What can hang from each mark:
Z: M
M: P Z
R: N
H: M
G: N P
N: M
C: G M
P: G R

Each row was made from one small tree. The marks that hang from a mark follow it in brackets, in alphabetical order. Every link used is in the known rows. Write each row's tree.
Known rows:
C[G[N P] M]: [-0.22  0.50 -0.53  0.35  0.08  0.15  0.28 -0.13 -0.43  0.13  0.28 -0.04
 -0.23 -0.12  0.16 -0.21]
H[M[P]]: [-0.22 -0.04 -0.20  0.00 -0.42 -0.26  0.07  0.20 -0.35 -0.60  0.14 -0.07
 -0.29 -0.23 -0.05  0.02]
H[M[P[G[N] R] Z]]: [-0.37 -0.43 -0.72 -0.42 -0.37 -0.09  0.18 -0.01  0.01  0.32  0.29  0.05
 -0.11  0.02 -0.08 -0.11]
P[G R[N]]: [-0.13  0.19 -0.13 -0.21  0.06  0.34  0.09 -0.18 -0.15  0.12  0.16 -0.07
  0.27  0.10 -0.17  0.06]
C[M[P[G R] Z]]: [ 0.18 -0.20  0.01 -0.16  0.06 -0.07 -0.17  0.09  0.10  0.13  0.24 -0.17
 -0.05  0.17 -0.11 -0.01]
H[M[P[G[N]] Z]]: [-0.56 -0.31 -0.65 -0.16 -0.16 -0.31  0.21  0.08  0.22  0.39  0.24  0.23
 -0.18 -0.16  0.01  0.04]
Z[M[P[R]]]: [ 0.24 -0.04  0.11 -0.23 -0.64  0.11  0.07 -0.13 -0.21 -0.43 -0.16 -0.01
  0.10  0.03 -0.12 -0.19]
Z[M[P[G R]]]: [ 0.18 -0.20  0.03 -0.28 -0.53  0.12  0.20 -0.26  0.07  0.05 -0.06  0.04
  0.31  0.12 -0.15 -0.13]
H[M[P[G R[N]] Z]]: [-0.23 -0.61 -0.21 -0.29 -0.23 -0.08  0.06  0.15  0.02  0.36  0.18 -0.05
  0.03  0.11 -0.05  0.12]
P[G R]: [ 0.00  0.36 -0.37 -0.24  0.00  0.33  0.08 -0.11 -0.11 -0.27  0.14 -0.11
  0.25  0.08 -0.26 -0.08]
N[M[P]]: [ 0.24  0.05  0.44  0.38  0.07 -0.23 -0.15 -0.06  0.02 -0.43 -0.17 -0.02
 -0.10 -0.15  0.10 -0.01]
R[N[M[P]]]: [ 0.12 -0.12  0.68  0.41  0.14 -0.21 -0.15 -0.14 -0.01 -0.03 -0.12  0.00
 -0.07 -0.12  0.20  0.14]
Z[M]: [-0.06  0.65  0.02 -0.13 -0.21  0.05  0.25  0.10  0.06 -0.56 -0.22  0.25
 -0.05 -0.25 -0.09  0.09]
H[M[P[G R] Z]]: [-0.10 -0.44 -0.41 -0.32 -0.30 -0.10  0.06  0.22  0.04 -0.03  0.16 -0.08
  0.00  0.07 -0.14 -0.03]
M[P[R[N]] Z]: [ 0.00 -0.32  0.09 -0.08 -0.12  0.05 -0.28  0.07 -0.23 -0.03 -0.06 -0.11
  0.17  0.13 -0.09 -0.06]
G[N[M[P[R] Z]]]: [ 0.14 -0.17  0.03 -0.02 -0.02 -0.13 -0.18 -0.16  0.06  0.01 -0.09  0.03
 -0.15  0.01  0.10 -0.21]
C[G M[Z]]: [-0.07  0.71 -0.28  0.33  0.51  0.04  0.14  0.35  0.12 -0.27  0.10 -0.03
 -0.06 -0.32  0.08  0.18]
H[M]: [-0.34  0.52 -0.37 -0.14 -0.19 -0.08  0.23  0.32 -0.27 -0.78  0.15  0.02
 -0.39 -0.31 -0.09  0.15]

Which tree is each row?
[ 0.04 -0.38  0.52  0.35  0.46 -0.30 -0.17 -0.02  0.59  0.61 -0.17  0.17
  0.16  0.01  0.18  0.27] -> R[N[M[P[G] Z]]]
[ 0.07  0.25 -0.06  0.50  0.10  0.01  0.11 -0.03 -0.25 -0.25  0.23 -0.21
  0.02 -0.26  0.12  0.01] -> C[G M[P]]
[ 0.06 -0.37  0.24 -0.23 -0.46  0.17  0.19 -0.32  0.03  0.45 -0.06  0.06
  0.34  0.16 -0.05  0.01] -> Z[M[P[G R[N]]]]
[ 0.16  0.17  0.30 -0.04  0.29  0.17  0.05 -0.23  0.15  0.21  0.02 -0.03
  0.12  0.08  0.03  0.15] -> P[G R[N[M]]]
[-0.01 -0.07  0.09 -0.01 -0.31 -0.05  0.21 -0.17  0.29  0.11 -0.13  0.23
  0.25 -0.06 -0.07  0.03] -> Z[M[P[G]]]
[ 0.00  0.31 -0.21 -0.17  0.14  0.18  0.19 -0.40  0.15  0.18  0.13  0.07
 -0.04  0.00  0.01 -0.10] -> P[G[N[M]] R]
[-0.24 -0.14 -0.24 -0.03 -0.23 -0.35 -0.04  0.45 -0.05 -0.46  0.01  0.05
 -0.28 -0.20 -0.03  0.09] -> H[M[P Z]]
[-0.06  0.03 -0.20  0.58  0.33 -0.11  0.13 -0.17  0.31  0.30 -0.13  0.14
  0.14 -0.31  0.29 -0.07] -> C[G[N[M[P Z]]]]
[ 0.27  0.02  0.41  0.11 -0.01  0.13 -0.13 -0.07 -0.36 -0.06 -0.18 -0.12
 -0.13  0.23  0.08 -0.14] -> G[P[R[N[M]]]]
[ 0.09 -0.20  0.64  0.39  0.33 -0.33 -0.27  0.12  0.27  0.11 -0.27  0.11
 -0.07 -0.09  0.20  0.20] -> R[N[M[P Z]]]
[ 0.13 -0.14 -0.13 -0.09 -0.18  0.03 -0.29  0.14 -0.22 -0.41 -0.08 -0.12
  0.15  0.10 -0.18 -0.19] -> M[P[R] Z]
[ 0.35 -0.33  0.22  0.07  0.19 -0.12 -0.20 -0.04  0.39  0.17 -0.12 -0.05
  0.20  0.14  0.01 -0.06] -> N[M[P[G R] Z]]
[ 0.01  0.06 -0.03 -0.09 -0.25  0.30 -0.13 -0.03 -0.67 -0.17 -0.03 -0.15
  0.04  0.28 -0.12 -0.22] -> G[P[R[N]]]
[-0.14  0.24 -0.54 -0.22 -0.36  0.29 -0.01 -0.20 -0.68 -0.19  0.09 -0.04
 -0.10  0.20 -0.15 -0.47] -> G[N P[R]]
[-0.02  0.24 -0.25 -0.20  0.34  0.08  0.07 -0.16  0.43  0.34  0.01  0.17
 -0.03  0.02  0.02 -0.03] -> P[G[N[M[Z]]] R]
[ 0.25 -0.10  0.39  0.09  0.17  0.03 -0.25  0.17 -0.09  0.10 -0.29 -0.01
 -0.14  0.26  0.09 -0.08] -> G[P[R[N[M[Z]]]]]
[ 0.12  0.05  0.27 -0.06  0.47  0.07 -0.05  0.02  0.44  0.36 -0.12  0.06
  0.12  0.10  0.04  0.22] -> P[G R[N[M[Z]]]]
[ 0.05 -0.38  0.24 -0.12  0.12 -0.06 -0.17  0.02  0.06  0.52  0.25 -0.13
 -0.04  0.19 -0.01  0.15] -> C[M[P[G R[N]] Z]]
[-0.02  0.34  0.47  0.22  0.55 -0.16 -0.12  0.22  0.35 -0.07 -0.27  0.19
 -0.17 -0.17  0.15  0.33] -> R[N[M[Z]]]
[ 0.07  0.10 -0.13  0.20  0.20  0.28  0.02  0.20 -0.34  0.27  0.10 -0.22
 -0.01  0.17  0.11 -0.07] -> C[G[P[R[N]]] M[Z]]
[ 0.17  0.20  0.38 -0.03  0.36  0.04 -0.15  0.15  0.15 -0.13 -0.21  0.00
 -0.11 -0.01  0.08  0.16] -> P[R[N[M[Z]]]]
